What can hang from each mark:
poka: ferok
veli: poka
nogu: beve fidar tikag
tikag: nogu
boba: fidar nemi
ferok: beve poka
beve: ferok nogu
lolar: geluk
geluk: fidar
fidar: boba geluk nogu veli

Known rows, with every way that one mark hangs from another:
beve{ferok}: [  1  -5  -1  11   8   1  -7   6  17   4   2  -5 -35 -10  11   4   3   3
  -6  -1  -6  -3   3  -8 -13   6  -8  -2   2  -8   8]
beve{nogu{fidar{geluk} tikag}}: [ -8 -10   2  13  13  20  10  15  28  -2   9   0 -29 -11 -18 -13   1   1
  -9  -2   4   1  13   6 -19   5   1   3   4   0  -8]
veli{poka{ferok{beve}}}: [  9 -16  -5  13   9   7 -13   3  12   4  -4  -8 -36  -7  -3  -3   1 -22
 -16  17  25  17   6 -14  -5   8 -18   0   8  -9   9]
ferok{beve{nogu} poka}: [ -2 -24  -1   8   2  14  -2   4   8   3   7   1  23 -10   6 -13   8  -3
 -10  -3  52  27  17  -4   2  11 -16   0  -3  -9   3]
veli{poka{ferok{beve{nogu{tikag}}}}}: [  0 -22  -7  15  16  21  -8   4  20   5   0  -7 -26 -16 -12 -13  -5 -28
 -16   9  32   8   9  -9  -7  12 -19  -5   9  -6   6]
lolar{geluk{fidar{boba veli}}}: [  8   2  -3  19  15   9   3 -11  27  15   6  -7  -4   9  19 -15   5  18
 -15  27  -4  18  14 -11 -15   5  -8  20   4   1  13]
boba{fidar}: [  0  -2   2   3   5   6  -9   0  11  -4   8  -7  -4  -4   7   5  -7   0
  -7  13   5  10  15  -9 -10   5  -3   0  -2 -11   2]
nogu{beve fidar tikag}: [  5   1   4  15  11   5  10  15  35  -6   1   3 -65 -10 -28 -37  -7 -11
 -12  -4   5   5  19   1 -23  -4 -10   7   1  -5   6]
geluk{fidar{boba veli}}: [  8 -10  -1  18  11   7   3 -21  17  10   6  -7   6   8   8 -14   4   6
 -18  15   2  12  18 -13 -18   7  -2  14   1  -1  15]
beve{ferok{poka} nogu{fidar tikag}}: [-10 -22   1  14  -3  19   6  19  33   1   7   7 -29 -18 -11 -23  12   5
  -5  -3  12  12  10  -1 -24   8 -17  -9   1 -11  11]
lolar{geluk{fidar{veli{poka{ferok{beve}}}}}}: [  6 -14  -2  21  21  19 -14   1  22  18  -3  -8 -26   2  15  -9   7  -4
 -25  36  24  24  11 -17  -8   9 -20  13  11  -8  22]
tikag{nogu{beve{ferok}}}: [ -1  -9  -1   9  11   1 -11   1  15  -6  -2  -8 -27  -9  -6  -1 -10  -4
  -5   3   6  -3  11  -3  -5   9 -15  -8  -8  -8  16]
lolar{geluk{fidar{nogu}}}: [ -1  -5  -1  10  29  11 -10  10  22  10  10  -5  -9   0  22   7   6  11
 -20   9  28  14  19 -10  -7   5 -12   9  -2  -2   9]
poka{ferok{beve{nogu}}}: [  6 -21  -7   7   0  16  -8   2   8   7   1  -3  -8 -11   2   3  -6 -11
 -10   5  32  16  14 -11  -4  14 -16  -7   0  -5   3]
boba{fidar{geluk nogu} nemi}: [ -6 -16  16   0  18   7 -11  23   5  -7  11  -3  -6  -3   9  29 -16  -2
 -13  14  21  12   8  -8   6  10   6   6  -4  -3   5]
fidar{geluk veli{poka}}: [ -9  -5   3  18  29   7  -4  10  17   4   2 -15   5   1  -1  -1   6  -4
 -18  15  -5   5   1  -3   3   6  12  11  11  -7  12]
veli{poka{ferok{beve{nogu{fidar}}}}}: [  6 -29  -8   9   5  23  -7   4  18  -7   1  -2 -30 -10 -13 -11   5 -21
 -12  15  35  28   8  -7 -15  11 -18  -7  10  -9   6]
tikag{nogu{beve fidar{boba geluk veli}}}: [  7  -7   2  15   6   1  10   2  24  -2  -3  -3 -14   7 -26 -21  -4   3
  -8  22  -7  14  15   3 -13   8   2  10  -1   1  13]
poka{ferok}: [  2  -9  -4   9  -1   3  -6  11  15  10   0  -7 -25  -6  -1   6  -5   3
  -9   8  -2   3   8 -13 -11   6 -11  -7   0  -9   8]
lolar{geluk{fidar}}: [  0  -2  -2  12  17  14  -6   0  24   9  11  -5 -20  -1  18  -2   4  16
 -15  11  11  13  16  -9 -11   1 -15  13   1  -4   4]
lolar{geluk{fidar{boba veli{poka{ferok}}}}}: [  7 -13  -8  20  16  11  -5  -4  27  15   2 -12 -14   8   5  -8   8   9
 -20  46  -9  22   7 -20 -15   7 -17  12  10  -4  24]
ferok{beve{nogu{fidar{boba} tikag}} poka}: [ 10 -23  -2  15  -9  17  15   0  32   3   5  11 -18 -10 -19 -43  10  -8
 -10   6  39  37  20  -1 -22   9 -22   4   1  -1   0]
poka{ferok{beve{nogu{fidar{boba veli}}}}}: [ 17 -20  -6  14 -10  15   6  -6  20   8  -4   5 -18  -2  -5 -20   0  -9
 -10  22  19  31  14 -10 -22  15 -11   2   6  -2  12]
ferok{beve{nogu{fidar tikag}} poka}: [ -1 -21   2  13  -2  23   8  10  30   1   5  10 -18 -15 -12 -37   8  -8
 -11  -3  46  27  22   1 -17   8 -17   1   2  -7   2]
nogu{beve{ferok} fidar{veli} tikag}: [  2   0   9  22  11   4   6  16  34   4  -5   4 -74 -10 -14 -36  -3  -9
 -14   3 -11  -2  13  -1 -27   1  -5   6   4  -8  23]

Rows:
[ -6  -8   8  21  32  14  -2   4  27  15   3  -6  -6  -3  10 -10   0 -10
 -26   3  24 -10  25  -7 -14  10   2   9   0  -2  20] => geluk{fidar{nogu{tikag} veli}}
[  6 -20  -2  12  -2  21   3   9  28   6  -1   7 -49 -16 -14 -21  -5 -16
 -10   3  27  13  16  -5 -25  11 -19  -5   4  -4   1] => poka{ferok{beve{nogu{fidar tikag}}}}
[  4  -3   4  16  23  -5   4  10  15  14   1  -8  10   6   3   6   4   1
 -18  17   2   9  10  -5  -1  10  13  11   3   4  12] => fidar{boba geluk nogu veli}
[ 14  -2  -2  17   0   5  14   2  38   2   4   3 -54  -6 -18 -35   0  -3
  -6   5  -5  13  13  -3 -30   0  -9   8   5   0  -2] => nogu{fidar{boba} tikag}
[ -3  -6   9   2  19   2 -11  17   7  -1   7  -7   2  -2   5  28  -2  -2
 -16  18  15  11  14  -6  -2  10   5   0  -4  -6   2] => boba{fidar{geluk nogu}}
[ 18  -4  -3  11   0  -4  12   0  26 -10   4   3 -46   0 -24 -29  -1  -2
  -8   5   1  27  15  -4 -23  -4 -12   8   2  -3   6] => nogu{beve fidar{boba}}
[ -7 -19   3  17  41  14 -11  -2  15   1   5 -14  18   3  13   1   9 -15
 -29  14  30   5  17 -10  -4   9   3   9   5  -6  26] => geluk{fidar{nogu veli{poka}}}
[ -2 -21  12  17  18   3  -4  16  21   8   3   5 -37 -10  -9 -10   9  -4
 -29   0  33   3  23 -11 -14   5 -26  -2 -10  -8  28] => geluk{fidar{nogu{beve{ferok{poka}} tikag}}}
[ -9 -10  17   7  10  13  -6  14   9  -2   8  -6  -1   1  12  14 -18   5
  -9  21  -3   7   4  -8   2   9  14  14   1  -7  11] => boba{fidar{geluk veli} nemi}
[ -6 -11  13   1   7  11  -8  12   6  -9  12  -5 -15  -3   4  21 -17   6
  -6  14   3  13   3  -8   0   6   4   9  -2  -5  -1] => boba{fidar{geluk} nemi}
[  8  -1   3  17   3   1  14   6  27   7   1  -1 -19   6 -11 -17   7   9
 -10  21 -16  20   7  -2 -21   5   9  15   7   1   6] => nogu{fidar{boba geluk veli}}
[ 16 -15   5   8  -2   3  12   5  22 -19   7   7 -54  -1 -18 -29 -16  -2
  -6   1   4  28   8  -6 -15  -4 -10  16   2  -1   9] => nogu{beve fidar{boba{nemi}}}
[ -8 -10  13  22  22  -4   1  31  27  15  -5   1 -23 -10  -7 -19   4  -9
 -22   3  18   1  18  -5  -4   7  -9  -1  -4 -10  36] => fidar{nogu{beve{ferok{poka}} tikag} veli}
[ 18 -23  -4   9 -13  12   6   2  13   6   0   6 -33  -3 -19  -4   5  -2
 -10  22  15  33   9  -7 -20  14 -16   0   4   3  -5] => poka{ferok{beve{nogu{fidar{boba geluk}}}}}
[  0 -11   8  18  -3   0   9  26  34   0  -1  11 -69 -13 -25 -35   8   0
 -12   0   5  13  13  -3 -24  -2 -22  -2  -1 -12  18] => nogu{beve{ferok{poka}} fidar tikag}
[  0  -2   5  14  30  -2   1  22  24   4   2  -4 -34 -11 -12 -17 -10 -19
 -20  -9  25  -1  22  -2  -4   0  -8   5  -3  -2  12] => fidar{nogu{beve tikag}}
[  2  -5   7  17  27  -4  -5  23  23   5  -1  -1 -55 -15  -8  -9  -6 -17
 -18  -6  13  -6  15  -3  -9   4 -12  -3  -4  -4  18] => fidar{nogu{beve{ferok} tikag}}
[ 12  -5   0  12  -1   0  12   5  22  -1   5   1 -32   1 -15 -11   6  11
  -8  13 -11  19   5  -2 -21   2  -1  10   4   1  -6] => nogu{fidar{boba geluk}}
[-12 -24  -2   9   0  11  -4  11  14   2   9  -3  15 -12   6   1  12  12
  -7  -4  16  15   6  -7  -3  10 -14 -11  -3 -12  13] => beve{ferok{poka} nogu}
[  0  -4  12   3  21  -4  -8  20   5  -5   5  -6  -8  -1 -10  20  -7  -7
 -21  15  19  13  19  -5   1   5  -1   2  -9  -6   8] => boba{fidar{geluk nogu{beve}}}
